Each row comes from the steps of one path. Every step used is in the known rows, and no mark comes twice. Write the path behind each row, first mark first.
Known rows
F/P: [ -6  -1   9   9  -3   2   1   0   6   5 -31  -5  15  -7  18  -9  21   8
  17   6  -2 -11   4  -6   6   3 -12   1 -13   1  -4  10  19 -10]
K/F/H: [  2 -19 -13  34  -2   6   3  -5   6   4 -27   5   2   8  12 -19   5   4
   9  10  -4 -13  17  -5   2 -22 -34   6  11 -17   3  17  32  -2]
W/Q/F: [-19 -25 -11  18   3  16  15 -10   0  11 -37   3   3   1  20 -21  27  12
  23   7   9  -5  17   3   4 -10 -34  10   7   0  -6  10  22  -3]
Y/L/H: [-17  -2   3  10 -10  -5  -8   2   1  16 -38   0  22  18  22  -5  40  22
  17   9 -10   0   5   3   4   1 -29   9 -10  17 -12  15  22  -5]
Q/F/P/W: [-25  -9   4   7   3   8   3  -5   1  16 -36  -5  11  -7  29 -10  16  20
  25   6   7  -4   7   2   5  -8 -29  16  -1  10  -9   7   9   2]
R/P/F: [-12  -8   2  13 -12   2  12  -4   1  -5 -32  -3  -4   5  13  -5   7  16
  20  -2 -11  -3   3   3  -3  -7 -32  21  14 -12  10  -1  29  14]
Q/F/D: [-21 -10  -6   9  -1   7   4  -6   5   9 -39  -3  -3   4  21 -20  19   3
  26   6 -12   4  21  -4 -11  -4 -27  12 -16   9  -4   6  19  -2]
L/H/F/K/W/Q: [-15 -20  -7   6  11  -7  19   0   4  16 -50  -1  -1   4  25 -36  57   7
  34  18 -14   8  23  -6 -22 -14 -36   5  -8  24 -14  10  21  -7]
H/F/P/W/G: [-13   6  15   5   6  -2   6  -3   6  11 -37  -1   6  -4  31 -14  26   4
  23   1  -6  -3  14  -3 -11   3 -21   0 -21  15  -3   5  16 -10]
Y/L/H/F: [-16   2   6   2  -7  -5   3   2   8  15 -34  -7  17  21  27 -12  53  14
   9   6 -11   5   8   6  -4   5 -32   3 -20  19  -7  17  19 -11]
Y/L: [-12  -2   3  15 -11   1  -4  -3   2   7 -30  -1  17  13  18  -7  28  16
  16   4  -7  -6   5  -5   4  -1 -24   6  -7   5  -7  15  26  -5]
L/H/F/K: [-14  -1   3  -3   1  -7  10   3  12   7 -38 -10   4  10  23 -21  40   3
  16  11 -14   8  17   0 -17   3 -27  -1 -28  15  -3   8  22  -9]
Q/F/G: [-18 -12  -5   6  -1   5   7  -6   8   9 -40  -6   1   2  21 -20  17   5
  25   8  -9   4  17  -7 -12  -2 -28   8 -17  11  -3   4  21  -2]
P/F/K: [-15 -10   0  10  -7   1   4  -8   7  -9 -38   0   3   0  16 -15   7  15
  31   5 -16  -7  10  -5 -10  -4 -29  13  -4  -3   0   2  32   9]
R/P/W: [-14   0   2  15  -5   1   7  -1  -5   4 -27  -5  -4  10  15  -3   5  15
  17   3  -4   1   9   3   1 -13 -26  20  12  -4   7   2  26  14]
W/H/F: [  2  -2   1  18  -6   7  17  -7   6  -6 -10  -2  -3   8  16 -22  17  -3
  -7  -1  -8  -4   0   3  -2   2 -25  -1  -8 -20  17  13  29 -13]
P/W: [-11   3   1  19  -3   3  -3  -6   0   2 -22   1   6   7  18  -8   9  15
  18   4  -2 -11   8   3   8  -9 -21  12   4  -4   5   8  30   5]
H/F/G: [ -5   3   3   2   0  -2  11  -4  13   0 -29 -10   0   7  20 -25  24  -5
  14   4 -16   1  17  -8 -16   6 -20  -3 -28   7   7   7  28  -9]
Q/F: [-16 -11  -4  14  -3   9   8  -4   6   9 -32  -4   4   2  20 -14  23   8
  15   4   1  -2   9   1   2  -4 -29   7  -6  -1   0   9  22  -4]
L/H/F/P/W/D: [-20   5  15  -1   7  -8  -1   0   5  22 -43   1   8   3  35 -11  34  14
  22   7 -10   2  18   8  -9   2 -27   4 -20  24 -12   9   8 -11]
F/G: [ -6  -2   0  11  -4  -1   1  -4   6   0 -32  -4   5   5  15 -17  11   3
  23   7 -15  -5  14 -10  -8   1 -16   3 -18   5   2   5  30  -3]
L/H: [ -8  -1   1  13  -6  -3  -2   2   4   9 -31  -1  12  10  18  -8  30  11
  14   9  -6  -5   6   4   5   1 -21   4  -9   4  -2  10  27  -6]
W/F/P: [-11 -12   8  12   5   5   3  -3   8   7 -45   2  14  -9  21 -11  19   8
  22   3   2 -15   9  -8   1  -1 -21   2  -7   4 -14  13  13  -9]
Y/L/H/F/G: [-18   1   6  -4  -4 -10   2   1   9  16 -41  -8  15  21  28 -18  47  12
  19   9 -21  11  15  -2 -18   6 -31   4 -31  32  -9  13  19  -8]
H/F: [ -3   4   4   9  -3   3  12  -3  12  -1 -20  -7   2   7  18 -18  30  -3
   4   1  -6  -5   9   1  -3   3 -20  -3 -17  -6  10  11  28 -12]
W/Q: [ -6 -14  -5  22   1   9   9  -9   0   2 -29   5   6   3  14 -18  22  10
  20   7   5 -13  14   0   7  -6 -22   5   6  -6  -2  11  32  -4]
R/P: [ -7  -3   3  14  -8   1  11   2   1   2 -29  -7  -4   7  11  -6  14   5
  11   3  -6   1   7  -2  -1  -4 -22  10   1  -7   7   4  26   3]
Q/F/H: [-11 -18 -14  27  -5  12  17  -5   5   9 -24   1  -3   9  15 -16  10   1
   7   1   3  -3  13   8   4 -13 -39   8   0 -15   7  15  24  -2]
D/F: [  2 -10  -9  22  -2   6  -1  -5   8   5 -36   1   2  -1  15 -18  18   5
  13  12  -1 -15  15 -13   5  -7 -29   4   5  -8  -2  12  33  -5]
H/F/Q: [ -6  -7  -4  13  -1   3  16  -4  11   4 -27  -3  -4   1  20 -28  40  -1
   8   3  -6  -3  17   2  -1  -8 -30   0  -6  -5   3  11  27  -8]
L/H/F: [ -7   4   4   5  -2  -3   9   2  11   8 -28  -7   8  12  23 -15  42   4
   5   6  -8   1   9   7  -3   5 -25  -1 -19   6   3  11  25 -12]
D/F/K/W: [ -3 -21 -14  19   5  -4   1  -3   6  12 -53   1  -6  -9  16 -31  29   3
  35  23 -15  -5  22 -30 -16 -19 -35   7   3  10 -14   9  28  -1]
P/W/Q/F: [-26 -21 -12  21   6  15  10 -14  -5  12 -34   5   2   5  25 -18  17  23
  29   6  13  -6  18  10   6 -17 -38  21  18   4  -6   9  22   8]

Write each row's path
[-14 -11  -5  20   1   1  -2  -6  -3  17 -48   7 -16   4  21 -11   3  13
  24  11  -7  -2  28  -9 -10 -17 -41  18  18   1  -6   3  23   9] -> R/P/W/D/F
[ -1 -22 -17  26  -1   6   3  -7   6  11 -42   7  -3  -7  17 -28  29   7
  16  15  -1 -14  23 -12   6 -19 -39   7  16  -7  -9  12  31   0] -> D/F/Q
[-25 -22  -7  10   5  -3   4  -3   5  23 -58   5 -10  -5  24 -28  32   3
  44  13 -22  10  26 -17 -28 -14 -38   5 -14  22 -19   5  14  -6] -> Q/F/K/W/D
[-15 -15  -2  13   4   2   4  -5   8   2 -48   3   3   0  17 -19  13   4
  29   5  -7  -7  20 -12 -14  -5 -29   3 -11   6 -13  10  22  -1] -> W/F/K
[ -5 -18 -10  33   0   8  12  -6   6   3 -31  10   0  10  12 -16   3   0
  10  -3   1 -15  16   3   2 -13 -36   3   6 -17   1  19  28  -1] -> W/F/H
[ -2 -18 -10  26   3  -3  -5  -5   5  20 -53  12  -7  -5  19 -26  30   2
  31  17 -16 -10  25 -24 -11 -16 -35   2   7   6 -14  11  27  -9] -> K/W/D/F
[ -4 -15 -10  15   1   1   0  -5   8   3 -46  -1  -1  -5  16 -24  14   4
  24  17  -7  -9  23 -21  -9  -8 -31   4  -5   1  -9   9  30  -2] -> D/F/K
[  7 -18 -18  34  -3   8   8  -6   5   5 -28   6  -4   6  11 -20   5   0
   5   9   1 -16  19  -6   7 -17 -39   5  12 -22   5  17  35  -2] -> D/F/H
[-20 -32 -10  15   1  -2  21  -6  -6   4 -55   2 -14  -3  15 -25  22  18
  49  11 -16   5  17 -12 -21 -25 -44  26  24   6  -7  -2  26  20] -> R/P/F/K/W/Q
[ -1 -20 -12  27  -1   1  22  -6   3   8 -23   5 -13  -2  17 -40  42  -3
   7   7 -16   0   7  -3  -8 -22 -39   5  11 -11   5  13  26  -8] -> K/W/H/F/Q
[  1 -28 -17  27   2   0   6  -7   0   7 -42   7 -10  -7  14 -36  17   2
  23  21 -16  -5  13 -27 -16 -21 -41   9  12  -5  -7  11  29  -2] -> D/F/K/W/H
[-11  -3  -1  13   1   3  13  -9   0  -5 -17  -3  -8   7  21 -25   5   5
  10   4 -11   2  10   1 -14  -8 -32  10  -7  -7  10   8  25   1] -> P/W/H/F/K
[-24 -29 -12  12   6  11  16  -9   2   9 -47   1  -1  -2  22 -27  23  11
  33  11   3   2  26  -4 -10 -11 -36  11  -3   9 -13   7  20   0] -> W/Q/F/K
[-18  -1   5  15  -3  -3   1  -3  -5  12 -37   5 -11  10  18  -4   3  14
  24   2 -11   3  19   2  -9 -10 -29  16   6   2   1   1  22   8] -> R/P/W/D
[ -9   0   3   1   1  -1  14  -1  12  -2 -30 -10  -2   4  19 -24  27  -4
  15   5 -13   2  17  -8 -16   2 -22  -3 -26   4   3   8  26  -9] -> H/F/K
[-14 -18  -6  21   6  -2   0  -5   5  11 -53   7  -4   0  18 -26  27   0
  40   8 -21  -6  23 -18 -19 -15 -27  10  -3  15 -15  11  20   0] -> K/W/F/D
[-10 -22  -8  20  11  10   1 -13  -3  14 -46   6   8 -12  25 -20  15  23
  30  17  13 -19  21 -10  10 -17 -33  16  23   6 -16  12  21   3] -> D/F/P/W/Q
[-12 -13  -6  21  -3   4  26  -7  -6   4 -19   0 -21   7  20 -24  15   8
   1   0  -6   9  10  10  -6 -24 -45  20  21 -16  13   6  22  11] -> R/P/W/H/F/Q
[ -9   3  13  -3   1  -5   9   5  12  12 -35 -10  15   0  28 -14  45   6
   9   8  -5   1   6   3  -2   8 -20  -2 -25  14  -5  11  12 -16] -> L/H/F/P
[-13   3   3  21  -1   0  -4  -7  -1   8 -33   9   4   6  20  -8  11  10
  27   2  -7  -9  14  -2  -5  -4 -23   6  -5   5   0   4  30   1] -> P/W/G
[-10 -18   4  17   7  -1   3  -1   7  15 -52   4   9 -12  22 -19  34   6
  33   8  -7 -11   8 -16  -5 -12 -26   5   1  13 -19  14  11  -8] -> K/W/F/P
[ -3 -12  -6  21   0   3  -7  -8   7  12 -45  11  -4  -1  18 -18  15   3
  20  12  -9 -13  26 -16  -5  -4 -31   0   0  -2  -9  11  29 -11] -> W/D/F
[ -4 -17  -8  23  -2  -2   9  -4  -2   2 -30   4  -6  -2  11 -28  16   2
  23  12 -21   0   4 -16 -15 -15 -28   7   0  -4  -1   8  27  -3] -> F/K/W/H
[-19 -31 -16  16   9   5  15  -9   1  19 -52   2  -4  -2  22 -36  35   9
  45  15  -8   4  24 -13 -16 -20 -37  14   4  21 -13   7  21   1] -> K/W/Q/F/G
[-11 -17  -8  21  -9   5   7  -9   5  -2 -34   7   1  -3  17 -19  21  17
  25   3  -9 -13  11   4   6 -15 -36  16  16 -11   1   5  33  10] -> P/F/Q
[ -8 -11  -6  17   2   2 -10  -6   7   5 -42   1   1   2  17 -22  16   5
  28  16 -17  -6  25 -18 -12 -12 -21  10  -5   8  -8   8  25  -3] -> K/F/D
[-20 -25  -3  10   7  14  14  -8   2  15 -44  -1  11 -11  25 -20  29  15
  26   8  12  -6  14   0   5  -7 -29   9   1   8 -15  10  11  -7] -> W/Q/F/P
[  0 -12   0  14   1   4  -2  -4   8  10 -43  -2  10 -13  20 -16  21   8
  17  15   2 -15  12 -18   6  -4 -24   3  -1   0 -11  12  20  -9] -> D/F/P
[ -8 -17  -5  25   4   0   4  -3   6  11 -45   7   2  -1  17 -21  30   5
  30   6  -9 -11  11 -13  -6 -15 -30   5   7   5 -10  13  23  -3] -> K/W/F
[-17  -8   0  23   4   6  -2  -9   2   5 -37   7   6   6  21 -11   7  16
  25   1   1 -15  14   1   3 -12 -30  13  10   0  -5  11  24   7] -> P/W/F
[-17  -8   0   9  -9   0   9  -5   0  -4 -40  -3 -11   6  14 -10   4  11
  30   1 -22   3  15  -3 -15  -8 -30  25   3  -2   6  -3  26  17] -> R/P/F/D
[-15 -20  -6  18 -11   2  17  -5   0   1 -39   2 -10   0  14 -15  18  18
  23   1 -10  -1  11   4  -1 -19 -42  24  24 -12   3   0  28  18] -> R/P/F/Q
[ -3 -18  -2  16   7  -5  -6  -3   6  25 -59  10   0 -17  24 -24  33   4
  35  19 -14 -10  21 -28 -10 -12 -32   1   1  15 -23  11  16 -14] -> K/W/D/F/P
[-16   6  15   2   6  -2   2  -5   7  12 -35   0   3  -2  31 -14  21   7
  21   2  -8  -4  18   0  -8   1 -23   2 -18  13  -5   8  12 -11] -> H/F/P/W/D
[-12   7  13   2   4   1   8  -3   7   6 -25  -9   9  -2  27 -14  24   9
  14   3  -1  -6   7   2   1  -1 -20   6 -13   7   1  10  16  -6] -> H/F/P/W
[-20   2   5  -1  -4  -8   0   0   7  16 -41  -6  11  22  28 -17  50   9
  19   9 -23  11  19   1 -17   4 -29   8 -30  29 -12  14  16  -8] -> Y/L/H/F/D
